Known rows, with every way that one mark hangs from another:
z996{z125{z214 z267} z182}: [ 1.32  0.80 -0.81 -0.85 -0.37  4.57  0.12 -1.51  0.58  0.77 -0.26  2.42
 -0.48 -4.05 -0.76 -3.03 -2.18 -3.45 -1.23  0.80 -0.55 -2.59 -0.08  0.63
  2.07  1.39 -2.63 -0.10  0.60  0.88  2.80 -0.89  1.92  0.00  0.50]
z844{z214 z267{z125} z996{z182}}: [-1.43  1.67  1.69 -3.04 -0.62 -1.58  0.89  1.38  0.80  0.89  1.02  1.25
  0.23  0.44  0.50  1.76  1.27  2.83 -0.85 -1.55 -1.52 -0.86 -1.85 -1.86
 -1.78  0.02 -0.31  0.14 -1.72  0.62  0.19  1.12  1.30  1.14 -1.84]
z844{z267 z996}: [-0.70  0.40  0.68 -2.06 -2.36  0.69  1.53  0.33 -2.66 -0.22 -0.77 -0.32
  0.25  0.35  0.97  1.06  0.99 -1.74  2.13 -1.99 -0.46 -0.43 -1.12 -0.72
 -0.61 -0.62  2.52 -1.01  1.03 -2.13 -1.08 -0.95 -1.83  1.85 -0.53]
z892{z125{z214 z267} z844{z996}}: [ 2.04 -3.26 -0.27  4.81  0.58  1.97 -3.45 -2.97 -3.57 -2.14 -0.66 -4.07
  0.64 -1.67 -1.19 -1.16  0.65 -3.66  0.10  1.08 -0.45 -1.34  4.36  1.35
  1.88  1.74 -1.81 -0.65  0.90 -0.42  3.50 -0.60  0.45  3.32  1.87]
z371{z125 z844}: [-0.68 -0.19 -1.56  1.61  0.68  2.29  1.90  2.63  3.02 -0.27 -1.36  0.26
  0.37 -0.43  0.87 -1.51 -3.12 -2.41  1.04 -0.83  3.29  4.23 -1.09  0.74
 -0.21 -0.52  1.64  0.25  1.19 -0.95 -2.39  0.05 -1.23 -3.87  1.74]
z844{z214 z996{z125{z267} z182}}: [ 0.33  2.21  2.00 -2.32  1.99 -1.20  0.78 -2.02 -1.89  1.57  0.40  1.55
  1.55 -2.04  0.21 -0.67  0.00  0.91 -2.23  0.48 -0.29 -3.84 -0.38 -3.60
  0.91 -0.48 -2.86 -0.93 -0.57  0.79  2.74 -0.52  1.61  2.50 -0.38]
z949{z125{z214 z267} z844}: [ 1.19 -0.40 -1.24  1.69 -0.44  3.81 -2.82 -0.25  0.58 -0.11 -2.32  0.80
 -1.60 -0.97  0.23 -0.77 -1.86 -2.63 -0.24 -0.37 -1.45 -1.37  0.93  3.45
 -2.42  1.55 -1.20  1.92 -0.44 -0.55  1.15 -1.86  0.22 -0.87  2.02]
z125{z214}: [ 0.20 -2.62 -3.27  0.37 -3.24  5.28 -0.31 -1.62 -0.22 -1.23  0.00  0.10
 -1.52 -2.04 -0.78  1.21  0.01 -5.16  2.76 -2.21 -0.03  0.25  1.96  3.38
  0.89  0.55  2.39  0.05  1.88 -1.69 -2.12 -1.95  0.70 -0.81  0.10]
z892{z125 z844{z214}}: [ 0.59 -4.62 -2.05  0.85 -0.21 -1.33 -0.38 -1.62  1.91 -1.33 -1.37 -3.87
 -0.81  0.99 -0.26  2.06  0.90 -1.76  0.66 -2.18 -0.13  2.19  1.77  2.85
 -0.75  1.28  0.78  0.58  0.06  0.00 -3.07 -0.59 -0.64 -1.51 -3.55]
z844{z267{z125{z214}} z996{z182}}: [-0.38  0.63  0.32 -0.71 -2.92  2.25 -0.57  0.95  0.29  0.10  1.91  1.62
 -0.35 -0.39 -0.23 -0.15  0.21  0.52  0.27  0.47 -1.75 -1.00 -0.98 -0.68
  0.76  0.61 -0.89  0.01 -0.37  1.24  1.33  0.58  2.41  1.09  0.90]
z371{z844{z214}}: [ 0.00 -0.85 -1.40 -1.08 -0.27  0.08  0.88  1.33  2.05 -0.57  0.21 -1.42
 -0.42  0.01  0.44  1.99  0.19 -0.25  1.84 -2.08  2.21  2.55  2.35  0.95
 -0.30 -0.61  2.92 -0.13  1.62 -1.11 -2.06 -0.33 -0.55 -1.19 -1.20]
z125{z214 z267}: [ 1.54 -1.48 -1.33 -0.71 -1.25  6.77 -0.68 -0.60 -1.58 -0.94 -1.18  0.78
 -0.10 -4.95 -0.19  0.11 -0.92 -6.56  2.18 -2.25 -0.13 -1.25  2.82  3.91
  0.42  1.10  1.42 -0.11  1.93 -2.71  1.23 -1.77 -0.06  0.89  1.29]
z949{z125 z844{z214 z267 z996{z182}}}: [-0.04  2.25  1.67 -1.50 -1.04 -5.24 -0.76  1.34  0.60  0.93  2.07 -0.30
 -0.65  4.00  1.89  1.43  0.45  4.94 -0.82  0.94 -1.65 -1.30 -1.28 -4.11
 -3.52 -0.04 -2.45  0.46 -3.50  3.59  1.13  1.02 -0.16 -1.43 -2.67]
z371{z125 z844{z214}}: [-0.79 -0.25 -0.74 -0.95  1.65  0.16  0.99  1.89  3.58  0.10  0.94  1.10
  1.21 -0.12  0.19  1.81 -1.81 -0.18  0.57 -1.34  2.81  3.48  0.38  0.58
 -0.99 -0.90  1.20 -0.04 -0.06 -1.67 -3.08  1.27 -1.06 -2.97  0.04]
z949{z844{z267}}: [ 1.49  0.84 -0.95 -1.16 -1.32 -0.94  0.98  1.96 -0.35  0.21 -1.78  0.40
 -1.36  1.65  0.51  2.23 -0.06 -1.12  2.49 -1.06 -0.64  0.55 -2.13  0.90
 -2.37 -0.60  3.63  1.11 -0.26  0.01 -2.00 -0.40 -2.23 -2.42 -0.71]
z892{z844{z267{z125}}}: [-1.41 -2.20 -1.48  0.65  0.71  0.51  1.42  1.76  3.19  0.17 -3.86 -0.75
 -1.53  0.11  0.30 -0.54  0.51 -0.14 -0.68 -1.48 -1.69  2.21 -2.54  4.40
 -1.41  1.43  3.09  1.78  0.51 -0.93 -2.49 -0.35 -1.79 -0.68 -0.81]
z892{z125 z844}: [ 0.57 -4.41 -3.16  3.84 -0.90  0.67  0.42 -1.09  1.83 -1.54 -3.73 -4.81
 -1.94  1.17  0.28 -0.94 -0.15 -3.36  1.06 -1.48  0.31  3.46  0.42  3.30
  0.16  1.51  0.68  0.85  1.01  0.40 -2.36 -1.35 -0.87 -2.01 -1.83]
z996{z125{z214} z182}: [ 0.22 -0.54 -2.71 -0.16 -2.50  3.06  0.62 -2.11  2.19  0.48  0.54  2.66
 -2.41 -1.66 -1.24 -2.49 -1.33 -1.54 -0.55  1.27 -0.51 -1.14 -1.48  0.46
  2.60  0.66 -1.93 -0.27  0.55  1.94 -0.62 -1.14  2.74 -2.22 -0.11]
z892{z125{z214 z267} z844}: [ 2.66 -3.99 -1.62  3.42  0.49  4.24 -1.84 -1.93 -0.34 -2.00 -2.37 -3.33
 -0.27 -2.57 -0.96 -0.97 -0.66 -5.82  0.99 -0.31 -0.78  0.19  4.21  4.29
  1.23  2.61 -1.28  0.18  1.07 -0.39  1.67 -1.23 -0.05  0.04  0.46]
z949{z844{z214 z996}}: [ 0.77 -0.15 -1.92  0.22 -0.44 -2.95 -1.30 -1.25 -3.03 -0.49 -0.12 -0.37
 -0.63  1.91  0.09  3.42  2.29  2.04  0.05 -0.13  0.41  0.15  1.17 -0.61
 -1.77 -1.75  2.50  1.25  0.02  0.71 -1.07 -0.78 -0.52 -0.51 -0.23]

Rows:
[ 0.97  2.00 -0.10  2.89  1.11 -0.91 -0.38  0.52 -0.75  0.89 -2.61 -1.32
 -1.24  0.81  1.95 -3.69 -1.49  1.13 -1.92  1.94 -0.13 -1.21 -1.38 -1.96
 -2.33  1.11 -2.97  1.89 -0.99  2.94  4.36 -1.04 -0.05 -0.89  2.03] => z949{z125{z267} z844{z996{z182}}}
[-1.50  2.64  2.68 -0.90  0.00 -2.77  1.47  0.60 -2.48  0.14 -0.38 -0.66
  0.73  1.76 -0.29 -1.45  0.03  3.57  0.11  0.26  1.13  0.55 -2.48 -2.88
  1.64 -1.78  1.03 -1.42  1.11 -1.30 -1.09  0.19 -0.66  1.68  0.98] => z371{z844{z267 z996{z125}}}
[-0.35  0.78 -0.41  0.02 -1.50 -1.42  0.50  1.73  1.82  0.70 -3.26 -0.43
 -2.30  2.94  1.47  0.81 -1.24  0.52  0.68 -1.52 -0.94  0.55 -2.94  1.12
 -3.75  0.31  0.79  1.38 -1.33 -0.48 -2.30 -0.71 -1.37 -2.05 -1.65] => z949{z125 z844{z267}}
[-1.30  0.56  1.63  0.76 -0.33  1.57 -1.36  1.61 -0.64 -1.01  0.94 -0.57
  0.37  0.19 -0.49  0.89  0.52  1.98  0.65 -0.56 -0.30  1.09  1.19  0.71
  1.62 -0.43  0.97  0.00  0.90 -1.92  0.05  0.85  1.20  2.21  3.23] => z371{z844{z267{z125{z214}} z996}}
[-0.03  3.15  3.31 -2.76  1.98 -3.45  1.37  3.10  1.70  0.71  5.16  1.30
  2.74  0.70  1.00  0.80 -0.85  2.79  0.23  2.29  2.38  1.17 -0.35 -5.82
 -0.38 -0.77 -2.14 -1.45 -1.66  1.83  1.24  3.24 -0.47 -1.03 -0.76] => z371{z125 z844{z214 z267 z996{z182}}}
[ 0.94  3.32  0.74 -0.17 -1.27 -3.07 -0.89 -0.85 -2.13  1.19  2.73  2.45
 -0.70  1.97 -0.95 -0.48  0.72  3.08 -1.39  4.56 -0.96 -2.64 -1.78 -3.47
  1.66 -0.94 -2.22 -0.02 -1.32  4.12  1.92  0.82  1.58 -0.67  0.65] => z949{z844{z267 z996{z125{z214} z182}}}
[-1.73 -0.70 -1.04  0.79 -2.26  2.02 -0.96 -4.17 -2.68 -0.24  0.63  0.76
 -0.59 -0.31 -1.50 -0.13  0.62 -0.74 -0.52  0.09 -0.18 -1.51 -0.06  0.99
  3.12 -1.21  0.30 -1.01  1.42 -1.23 -1.78 -1.44  1.93  1.88  2.11] => z844{z996{z125{z214}}}
[ 1.19  1.78  0.95  0.44  1.39 -2.45 -1.53  0.21 -0.29  1.31 -0.10 -0.41
 -0.01  0.87  2.11 -0.74 -0.64  2.90 -1.96  1.44 -0.84 -2.83  0.24 -2.39
 -3.05  0.50 -3.51  1.88 -2.26  2.97  4.23 -0.18  0.87 -0.39  0.01] => z949{z125{z267} z844{z214 z996{z182}}}
[-0.08  2.06  1.61 -2.01 -2.82  0.50  0.49 -1.74 -1.61  0.73  2.94  2.28
  0.37 -0.12 -0.29 -1.17  0.20  0.85  0.01  2.12 -0.87 -2.96 -1.61 -3.03
  2.45 -0.56 -2.60 -1.90 -0.28  1.51  1.44  0.91  1.81  1.13 -0.08] => z844{z267 z996{z125{z214} z182}}
[ 0.94 -2.81 -0.54  1.49 -1.30 -0.64  1.27  0.14  1.20 -1.16 -3.07 -3.69
 -0.93  1.11  0.41  0.34 -0.23 -3.38  1.70 -2.05 -0.78  1.79 -0.44  1.95
 -0.77  1.46  0.91 -0.18  0.51 -1.05 -2.01 -0.26 -1.86 -1.24 -2.65] => z892{z125 z844{z267}}
[ 0.29 -0.19  0.85  0.69 -0.21 -1.93 -0.12 -2.24 -0.54  0.79  2.81  0.15
 -0.43  1.08 -0.97 -2.69  1.45  2.34 -1.07  4.58 -1.17 -2.29 -0.49 -2.02
  3.18  0.00 -2.78 -1.77 -0.44  3.61  1.87  0.23  0.31 -0.10 -0.45] => z892{z844{z267 z996{z125{z214} z182}}}
[-0.12  1.71  2.25 -0.31  4.14  0.21 -0.37  1.53 -0.90  0.39  1.24  0.62
  4.07 -2.14  0.42  0.39 -1.03  0.43 -0.68 -0.57  2.76  0.53  2.21 -1.99
 -0.64 -1.19 -0.37 -0.43  0.11 -2.42  1.93  1.42 -1.02  1.26  2.27] => z371{z125{z267} z844{z214 z996}}
[ 1.44  3.46  0.64 -1.04  3.35 -4.17 -0.72 -0.92 -2.55  1.40  0.34  2.19
  0.15  0.17 -0.38 -0.53  0.20  4.14 -3.21  2.83 -0.26 -3.25 -1.17 -3.85
 -0.13 -0.85 -2.01  1.13 -1.78  3.34  3.53  0.20  0.90  0.04  0.40] => z949{z844{z214 z996{z125{z267} z182}}}
[-1.30  1.01  1.12 -2.85  0.95 -1.28  0.87  3.78  3.14 -0.16 -0.48  0.16
  0.55  0.17  0.39  2.58 -0.02  2.43  0.43 -3.35 -0.07  2.61 -0.58  1.97
 -1.52 -0.10  3.00  1.01 -0.58 -2.90 -2.87  1.48 -0.17  0.04 -1.56] => z371{z844{z214 z267{z125}}}
[-0.55  0.11  0.15 -0.18 -0.85  2.57 -0.11  2.79  2.45 -1.12 -0.56  0.23
 -0.35 -0.69 -0.37  1.10 -0.78 -0.09  1.28 -1.65 -0.27  2.09  0.50  2.91
  0.41  0.69  2.09  0.86  0.84 -1.94 -1.65  0.28  0.47  0.20  1.41] => z371{z844{z267{z125{z214}}}}
[-0.29 -0.96 -1.54  1.97 -0.30  3.82 -0.14  1.33  2.66 -0.93  1.51  1.10
 -0.17 -1.25 -1.38 -0.50 -2.53 -3.53  1.69  0.49  2.57  3.02  1.74  1.76
  0.97 -0.15  0.50 -0.50  1.08 -0.71 -1.51  0.02 -0.44 -3.05  2.64] => z371{z125{z214} z844}
[-1.11  0.98  0.98  0.16  1.27  1.41  0.50 -2.23 -4.23  0.63 -3.81  0.74
  1.30 -2.20 -0.24 -2.86 -0.50 -1.24 -1.57 -0.83  0.30 -2.00 -2.11 -0.52
  0.88 -0.59  0.15 -0.52  1.11 -2.63  0.96 -1.69  0.26  3.42  2.12] => z844{z996{z125{z267}}}
[ 0.32 -2.14 -0.20 -2.81 -0.09 -1.49  0.62 -0.21  1.58  0.04  0.60 -0.78
 -0.28 -0.01 -0.14  2.68  1.93 -0.13  1.17 -2.11 -0.75  0.34  0.87  2.78
 -1.35  0.38  2.49 -0.36 -0.06 -1.42 -2.54  0.44 -2.97 -0.36 -4.16] => z892{z844{z214 z267}}
[-1.12 -2.32 -0.56 -1.62  1.12 -1.62  0.43  1.06  3.35  0.46 -1.33 -0.09
 -0.42  0.42 -0.57  2.41  1.87  0.99 -0.96 -2.91 -1.80  1.11 -0.58  4.19
 -2.44  0.59  2.63  1.35 -0.65 -1.46 -3.45  0.70 -0.92  0.21 -3.31] => z892{z844{z214 z267{z125}}}
[ 0.61  1.52  0.39  0.18  0.42  3.18 -1.14 -2.29 -2.52  0.62  0.74  2.20
  0.39 -3.21 -0.87 -3.70 -0.60 -1.29 -2.00  2.09 -0.60 -3.96  0.31 -2.00
  2.74  0.26 -3.05 -0.78  0.82  1.49  4.08 -0.98  2.27  1.55  2.48] => z844{z996{z125{z214 z267} z182}}
[-0.58 -0.53 -0.21  3.01  0.00  2.43 -1.04  0.07 -0.40 -0.88  2.61  0.16
  0.94 -0.37 -0.66 -0.62 -1.22 -0.71  0.84  1.58  2.95  2.83  2.32 -0.10
  2.11 -1.19 -0.25 -0.86  0.83 -0.68 -0.62  0.53  0.20 -0.85  4.08] => z371{z125{z214} z844{z996}}
[ 2.16 -3.39 -0.40  0.98  1.94  0.39 -0.46 -0.99  0.14 -0.98 -2.01 -3.36
  0.72 -1.99 -0.24  1.17  0.27 -3.29  0.18 -2.31 -0.38  0.12  3.48  2.78
 -0.77  1.94 -0.26  0.13 -0.16 -1.20  0.34 -0.31 -0.88  1.37 -2.99] => z892{z125{z267} z844{z214}}
[ 0.12 -0.06 -1.23 -2.04 -1.04 -0.40  0.50 -0.96 -0.09  0.31  2.19  0.04
 -0.52  0.23  1.25  0.72  1.19  0.75  0.69 -0.67  0.05 -0.45  0.85 -2.91
 -0.17 -0.36 -0.06 -0.45  0.04  2.09  0.56 -0.32  0.76 -0.63 -1.54] => z844{z214 z996{z182}}
[-1.62  0.93  0.15 -0.26 -0.12  0.93  2.09  4.19  2.99 -0.61 -3.05 -0.52
 -0.59  0.18  0.81 -0.11 -0.93  0.35  0.85 -2.28  0.05  2.89 -2.00  1.83
 -1.08  0.22  2.72  1.63  0.91 -2.78 -2.23  0.10 -0.41 -0.99  0.65] => z371{z844{z267{z125}}}
[-1.06 -1.01 -0.70 -1.23 -3.15  4.73 -0.07  0.99  1.57 -0.56 -0.97  1.81
 -1.39 -1.42 -0.93  1.78 -0.32 -2.72  0.84 -3.24 -2.19 -0.75 -0.94  4.28
 -0.85  0.73  2.35  0.73  0.32 -3.00 -2.73  0.20  0.94  0.97 -0.10] => z844{z267{z125{z214}}}
[-0.01  2.37  1.06 -0.05 -1.36 -3.26 -1.60 -2.12 -3.84  0.25  1.01  1.74
  0.02  2.13 -1.64  1.08  1.49  2.58 -1.21  1.78 -0.76 -2.16 -1.06 -1.30
  0.84 -1.76  0.01 -0.39 -0.87  0.28 -0.43  0.23  0.48  1.34  1.07] => z949{z844{z267 z996{z125{z214}}}}
[-0.32  0.12 -0.37  0.32 -2.61  0.70 -1.59  0.60  1.61  0.07 -0.37  0.80
 -2.21  1.92  0.12  1.91 -0.97 -0.50  0.80 -0.91 -1.73 -0.56 -0.34  2.57
 -2.35  0.36 -0.22  0.87 -1.49 -0.78 -1.73 -0.40 -0.25 -1.87 -0.19] => z949{z125{z214} z844{z267}}
[-0.37  0.31  1.85 -4.29 -1.79 -1.19  0.64 -0.23 -2.45  0.04  1.77 -0.11
  1.35  0.78  0.58  4.52  2.32  0.38  1.75 -3.07 -0.51 -1.53  0.60 -1.50
 -1.59 -1.09  1.86 -1.75  0.05 -2.39 -1.67  0.16 -1.53  2.81 -2.57] => z844{z214 z267 z996}
[ 0.83  2.72  2.31 -1.07  3.92 -0.43  0.26  2.14  0.84  0.56  2.94  1.00
  3.27 -1.64  1.10 -1.10 -1.78  0.77 -1.27  2.26  2.69 -0.12  1.32 -4.33
 -0.06 -0.27 -2.85 -0.73 -0.56  1.26  4.45  1.89  0.02 -0.63  1.56] => z371{z125{z267} z844{z214 z996{z182}}}
[-1.37 -1.77 -0.84  0.88  1.80 -3.92  0.15 -3.92 -0.92  0.20 -0.34 -1.36
 -0.24  1.54 -0.98 -0.08  2.78  3.23 -2.20  0.59 -0.03 -0.54  0.00  0.62
  1.58 -1.33  0.63 -0.23  0.78 -0.01 -2.40 -0.42 -0.21  1.76 -1.59] => z892{z844{z214 z996{z125}}}
[-1.57 -2.36 -2.00  2.92  1.44 -2.11  0.86 -3.59 -1.60  0.55 -2.49 -2.08
 -1.10  1.45 -1.10 -2.84  1.35  1.76 -2.08  1.01  0.29  1.02 -1.77  0.86
  2.10 -0.99  0.87 -0.07  1.33  0.28 -1.93 -1.40 -0.79  0.37  0.94] => z892{z844{z996{z125}}}
[-0.20 -1.19 -0.11  2.14  0.02  0.54 -0.88  0.14  0.98 -0.01  1.84 -0.82
 -1.12  0.18 -0.25 -1.19  1.68  1.61 -0.79  3.34 -2.50 -0.43  0.16  0.61
  1.09  1.25 -1.59  0.40 -0.43  2.98  1.99  0.68  1.15 -0.08  0.70] => z892{z844{z267{z125{z214}} z996{z182}}}
[ 0.28 -1.87  1.86 -0.13  0.18 -4.50 -0.36 -1.53 -1.63 -0.89  1.14 -3.85
  1.07  2.54  0.31  3.24  2.32  1.03  0.33 -0.60 -0.52  0.14  1.77 -0.90
 -0.45  0.29 -0.16 -1.35 -0.85 -0.67 -0.76  1.45 -1.43  2.04 -3.28] => z892{z125 z844{z214 z267 z996}}
[ 1.04  0.40  0.31  1.29  2.31  5.82 -0.68  1.78  0.86 -0.53  0.25  1.83
  1.37 -4.26 -0.47 -1.36 -3.07 -4.82  1.07  0.30  2.08  0.98  2.38  2.19
  0.81  0.63 -0.60 -0.29  0.99 -2.39  1.65  0.16 -0.66 -0.92  3.96] => z371{z125{z214 z267} z844}
[-0.22  0.85  1.86 -2.31  1.67 -5.64  1.37 -1.65  0.09  1.84  2.38  0.37
  0.61  1.64  0.06 -0.59  2.34  5.17 -1.68  2.59 -1.07 -2.01 -1.61 -3.49
  0.92 -0.65 -2.47 -1.13 -1.75  2.69  0.39  1.37 -0.41  0.46 -3.36] => z892{z844{z214 z267 z996{z125 z182}}}
[ 0.93 -2.77  0.41 -1.44 -0.47 -2.71 -0.05  0.01  1.04 -0.95 -0.01 -2.84
  0.21  1.50 -0.03  2.96  1.13 -1.30  0.79 -3.03 -1.05  1.27  1.39  1.24
 -1.31  0.99  0.84 -0.65 -0.98 -0.80 -2.23  0.94 -1.25  0.19 -5.48] => z892{z125 z844{z214 z267}}
[-1.68  0.29  0.88  0.36  1.71 -1.30  0.17  0.78 -0.10 -0.69  2.19  0.18
  2.23  0.79  0.01  1.55 -0.52  1.55 -0.04 -0.66  3.36  2.13  1.39 -1.74
 -0.01 -1.90  0.77 -0.84 -0.48 -1.04 -1.71  1.88 -0.43 -0.56  1.24] => z371{z125 z844{z214 z996}}
[ 0.77  1.77 -0.48  1.49 -0.68 -0.92 -1.77  1.36 -0.24  0.62  1.76  1.13
 -1.39  1.65 -0.18  0.19  0.94  2.79 -1.23  2.92 -1.76 -0.98 -1.33 -0.93
 -0.65  0.09 -1.15  1.40 -1.77  3.37  2.20  0.99  2.12 -0.96  1.80] => z949{z844{z267{z125{z214}} z996{z182}}}
[-1.22  0.84 -1.35  0.79 -1.39 -0.35  1.94 -1.97 -0.59  0.71 -1.31  0.58
 -0.90  0.76  0.23 -3.21 -0.24  0.80 -1.32  1.29  0.73 -0.86 -3.74 -2.56
  1.96 -0.57 -1.54 -0.49  0.72  2.62  0.05 -1.59  1.67 -0.55  0.29] => z844{z996{z125 z182}}
[ 0.70  3.37  1.21  0.97  2.80 -0.91  1.09  0.98 -0.94  0.51 -1.05 -0.39
  0.80 -1.23  0.91 -4.79 -1.57  1.84 -1.48  3.14  1.57 -0.66 -0.87 -4.05
  2.51  0.03 -2.52 -0.27  1.25  2.30  4.66 -0.55  1.17  0.16  2.25] => z371{z844{z996{z125{z267} z182}}}
[-1.31  2.22  2.54  0.18  0.86 -0.46  1.55  2.85 -0.22  0.19  0.86  0.50
  2.57  1.09  0.64 -0.19 -1.47  0.60  0.89  0.50  2.47  1.89 -1.65 -2.30
  0.35 -1.31  1.03 -1.46 -0.21 -1.91 -0.51  1.86 -1.81  0.25  1.88] => z371{z125 z844{z267 z996}}
